Every row comes from one small tree of marks. Brackets hold a mark, then the marks that hang from it, in the order of their numbers. Every link used is in the known rows. Which tree was each row made from?
In the rows, 128 means zero.
Known rows:
[q_811 q_78 q_909]: 139  95 144 147 151  98 138 112  98 157  69 124 118 130 148  83  85 110  93 112 102  82 121 119
[q_78 q_811]: 122 114 180 144 147  72 135 118  97 130  76 135 116 113 115 117 130  80 106  99  83 104 117 155
[q_78 [q_438 [q_144 q_564] q_909] q_571 q_811]: 108 121 184 112  92 129 161 100 141 160  93 166 140 100  96 110 160 158 127 168  78 113 148 168
[q_909 [q_564 [q_78 q_438 q_811]] q_571]: 134  98 198 158 173  75 113 117 105 106  49 163 145 131 107 119 143 108 146  89 117 146 133 115
[q_909 q_564]: 112  80 190 146 156 108 128 132  83 134  84 139 127 122 120 116 114  85 111  56  99 103 123 144
[q_78 q_438 q_811]: 117 115 176 143 139  63 136 120 113 139  78 159 138 122 105  98 149 111 116 114  81 135 132 167
[q_564 [q_78 [q_438 q_144 q_909] q_571 q_811]]: 119 111 192 143 104 105 142  87 156 127  77 181 148 102  89 131 157 167 141 140 111 128 128 138
[q_144 q_438 q_564]: 103 118 174 145 136 129 158 124 119 147 119 129 111 107 120 136 133  79 149 119 102 101 147 163
[q_564 [q_78 q_438 q_571]]: 119  96 175 169 137 109 137 110 138 121  75 166 165 133  95 125 125 140 125  88 125 126 111 112
[q_78 q_438 q_571 [q_811 q_144 [q_909 q_564]]]: 129 109 150 137 180  90 146 135 101 126  60 195 113 141 134  60 121 128  99  73  73 128 126 134
[q_438 q_78 q_144 [q_909 q_564 q_571]]: 138  77 191 131 130 152 151 119 135 140  81 114  95 100 111 141 138 130 159 126 122 120 132 162
[q_564 [q_78 [q_438 q_144] q_571 q_811] q_909]: 123 123 188 140 107 104 124 103 158 109  56 189 153 139 118 139 142 161 129 126 105 124 149 134
[q_78 q_564 q_811]: 120 129 166 140 174  55 140 119  88 122  82 147 111 148 114 108 132  74  97 107  92  98 137 151
[q_144 [q_438 [q_909 [q_564 q_78] q_571]]]: 116  88 204 172 145 139 125  95 110 108  83 140 104 108 109 162 124  99 185  91 136 124 116 108
[q_811 [q_78 q_438] q_144 [q_909 q_564]]: 135  83 141 140 188  89 136 143 105 156  83 168 119 143 139  30 107 122 108  87  89 123 136 129
[q_811 q_78 [q_144 q_438 [q_564 [q_909 q_571]]]]: 132 110 152 141 157 141 133 140 134 133  99 112  83 136 136 103 105  72 165 140  88 106 139 123
[q_78 [q_438 q_144] q_564 q_571]: 108 114 161 136 146 114 149 126 150 142  90 164 161 138 103 119 138 152 112 120 101 124 157 154
[q_78 q_438 q_564]: 104 114 160 144 158  78 150 127 112 140  96 159 142 159  97  90 138 116 109 110 103 126 147 155
[q_78 [q_438 q_909] q_564 q_571 q_811]: 116 123 161 137 137  86 146  93 109 132  78 183 129 156  93  95 137 144 103 129  87 121 125 144
[q_144 [q_564 q_78]]: 110 105 184 147 137 107 157 116 109 132 101 131 131 122 106 119 132  83 126 110 129  83 131 121
[q_78 [q_438 q_144 [q_909 q_571]] q_564]: 104 113 176 130 123 120 157 112 140 148  88 139 131 124  85 112 151 145 144 164 105 133 147 153
[q_564 [q_78 q_438]]: 109 100 183 162 136  85 142 114 129 128  88 157 154 130  92 110 142 122 134  99 127 132 126 130

Write each row's tree:
142 102 142 148 173 114 161 122 126 123  89 137 113 165 116 124 116 118 103 102 130 100 128 144 -> [q_438 [q_78 q_564 q_571]]
115  95 158 140 176 106 154 146  84 134  84 152  90 128 138  68 106  84 104  60  90  97 120 135 -> [q_811 q_144 [q_909 q_564]]
105 120 185 117  92 150 151 132 146 150  80 130 140 127 114 120 143 137 146 163  91 120 166 156 -> [q_78 [q_438 [q_144 [q_564 [q_909 q_571]]]]]
156 155 132 149 192  87 166 111 119 113  69 136  59 152 154 132 128 103 149 151 127 119 161 150 -> [q_144 [q_438 [q_78 q_564 [q_811 [q_909 q_571]]]]]
131  59 160 143 163 124 126 124 122 151  92 171 130 135 100  56 111 139 119  86  81 131 102 124 -> [q_811 [q_78 [q_438 [q_909 q_564]] q_571] q_144]
131 131 129 135 164 128 204 138 137 146 128 136  55 123 144  90 135  94 154 139 118 105 155 172 -> [q_811 [q_144 [q_438 q_78] q_564] q_909]
150 143 135 136 152 124 180 107 128 134  87 151  78 128 160 133 126 125 136 145 116  95 155 158 -> [q_144 [q_438 [q_78 q_571 [q_811 q_909]]] q_564]
128 100 134 143 198  63 143 145 128 147 110 154 127 162 101  41 126 100 112 116  95 130 140 142 -> [q_811 [q_78 q_438 q_564] q_144]
130 138 139 137 172  83 152 105  87 121  53 163 109 161 144 104 101 113  73 105  95  80 130 120 -> [q_78 q_564 q_571 [q_811 q_909]]
129  88 200 153 144 106 120  87  90 106  61 174 121 125 108 134 119 116 121  73 114  97 100 105 -> [q_438 [q_909 [q_564 [q_78 q_571 q_811]]]]
118 138 164 122 128  97 133 117 140 121  65 190 142 166 122 119 139 155 104 135  82 119 169 156 -> [q_78 [q_438 q_144] [q_564 q_909] q_571 q_811]
135 108 138 141 178  92 125 143 130 129  77 143 115 190 115  56 110 109 124 132  90 133 138 117 -> [q_811 [q_78 q_438 [q_564 [q_909 q_571]]] q_144]
138 117 153 128 132 139 158 125 153 122  85 148 110 172 133 140 120 146 111 127 121  94 158 156 -> [q_438 [q_78 [q_564 q_909] q_571] q_144]
126 149 154 124 159  79 155 119 126 137  53 156 121 136 131  99 145 139 120 163  96 127 174 149 -> [q_78 [q_438 q_144] q_564 [q_811 [q_909 q_571]]]
114  99 184 155 125 121 140 115 169 130  82 164 174 110  97 139 143 158 137 111 125 130 136 131 -> [q_564 [q_78 [q_438 q_144] q_571]]
103  91 194 154 132 134 135 105  97 136 105 155  99 106 116 138 124 101 154  83 100 114 124 156 -> [q_144 [q_438 [q_909 q_564]]]
117 126 183 138 140  68 151 110 117 131  89 165 143 129  99  96 160 108 131 135 115 116 151 142 -> [q_144 [q_564 [q_78 q_438 q_811]]]
131 106 147 129 137 118 120 119 154 143  73 170 159 176 129 102 109 168 103 138  98 111 165 133 -> [q_811 [q_78 [q_438 q_144] [q_564 q_909] q_571]]
139 117 139 161 179 124 161 118 145 119 106 147  99 156 127 151 122 116 140 106 132 116 146 156 -> [q_144 [q_438 [q_78 q_564 q_571]]]
119 124 160 122 138 118 151 135 108 120  85 153  95 148 125  92 116  84 101 109  64  86 120 138 -> [q_78 q_571 [q_811 [q_144 [q_564 q_909]]]]
127  88 169 138 135  96 127 127 154 168  93 138 161 107 112  96 135 141 127 136  96 127 152 161 -> [q_811 [q_78 [q_438 q_144]]]
138 125 143 153 151 137 153 115 143 108  95 161  90 185 142 154 111 129 137 111 125 108 152 152 -> [q_144 [q_438 [q_78 [q_564 q_909] q_571]]]
120 131 158 141 135  67 152 112 100 145  61 168 123 131 132  79 135 130 101 125  85 120 138 154 -> [q_78 q_438 [q_811 q_909]]
138  96 133 144 174  91 149 135 110 152  87 124  96 128 137  53  93  91  99 105  88  89 112 121 -> [q_811 q_78 q_144 q_909]
126 124 160 136 116 144 169 122 135 136 115 135  82 147 141 140 132 106 157 139 120 101 163 177 -> [q_144 [q_438 q_78] [q_564 q_909]]
100 127 175 136 108 142 149 119 116 136 109 141 102 138 137 138 121  91 146 122  96  91 153 158 -> [q_144 q_438 [q_564 q_909]]
132  95 155 144 152  99 131 102 117 150  77 132 130 156  95  80 119 135 127 154 106 127 124 120 -> [q_811 [q_78 [q_438 [q_909 q_571]] q_564]]
108 111 185 140 108 122 147 111 106 122  89 143 123 152 119 122 119  94 122 114 123  75 136 117 -> [q_144 [q_564 q_78 q_909]]
124 144 146 134 172  59 156 111  77 129  66 157  97 156 143  90 116  95  83 115  97  84 146 139 -> [q_78 q_564 [q_811 q_909]]
130 106 155 139 142 103 174 106 112 139 108 135  85 155 101 104 133 116 119 131 129 100 127 162 -> [q_438 [q_78 q_564] q_909]
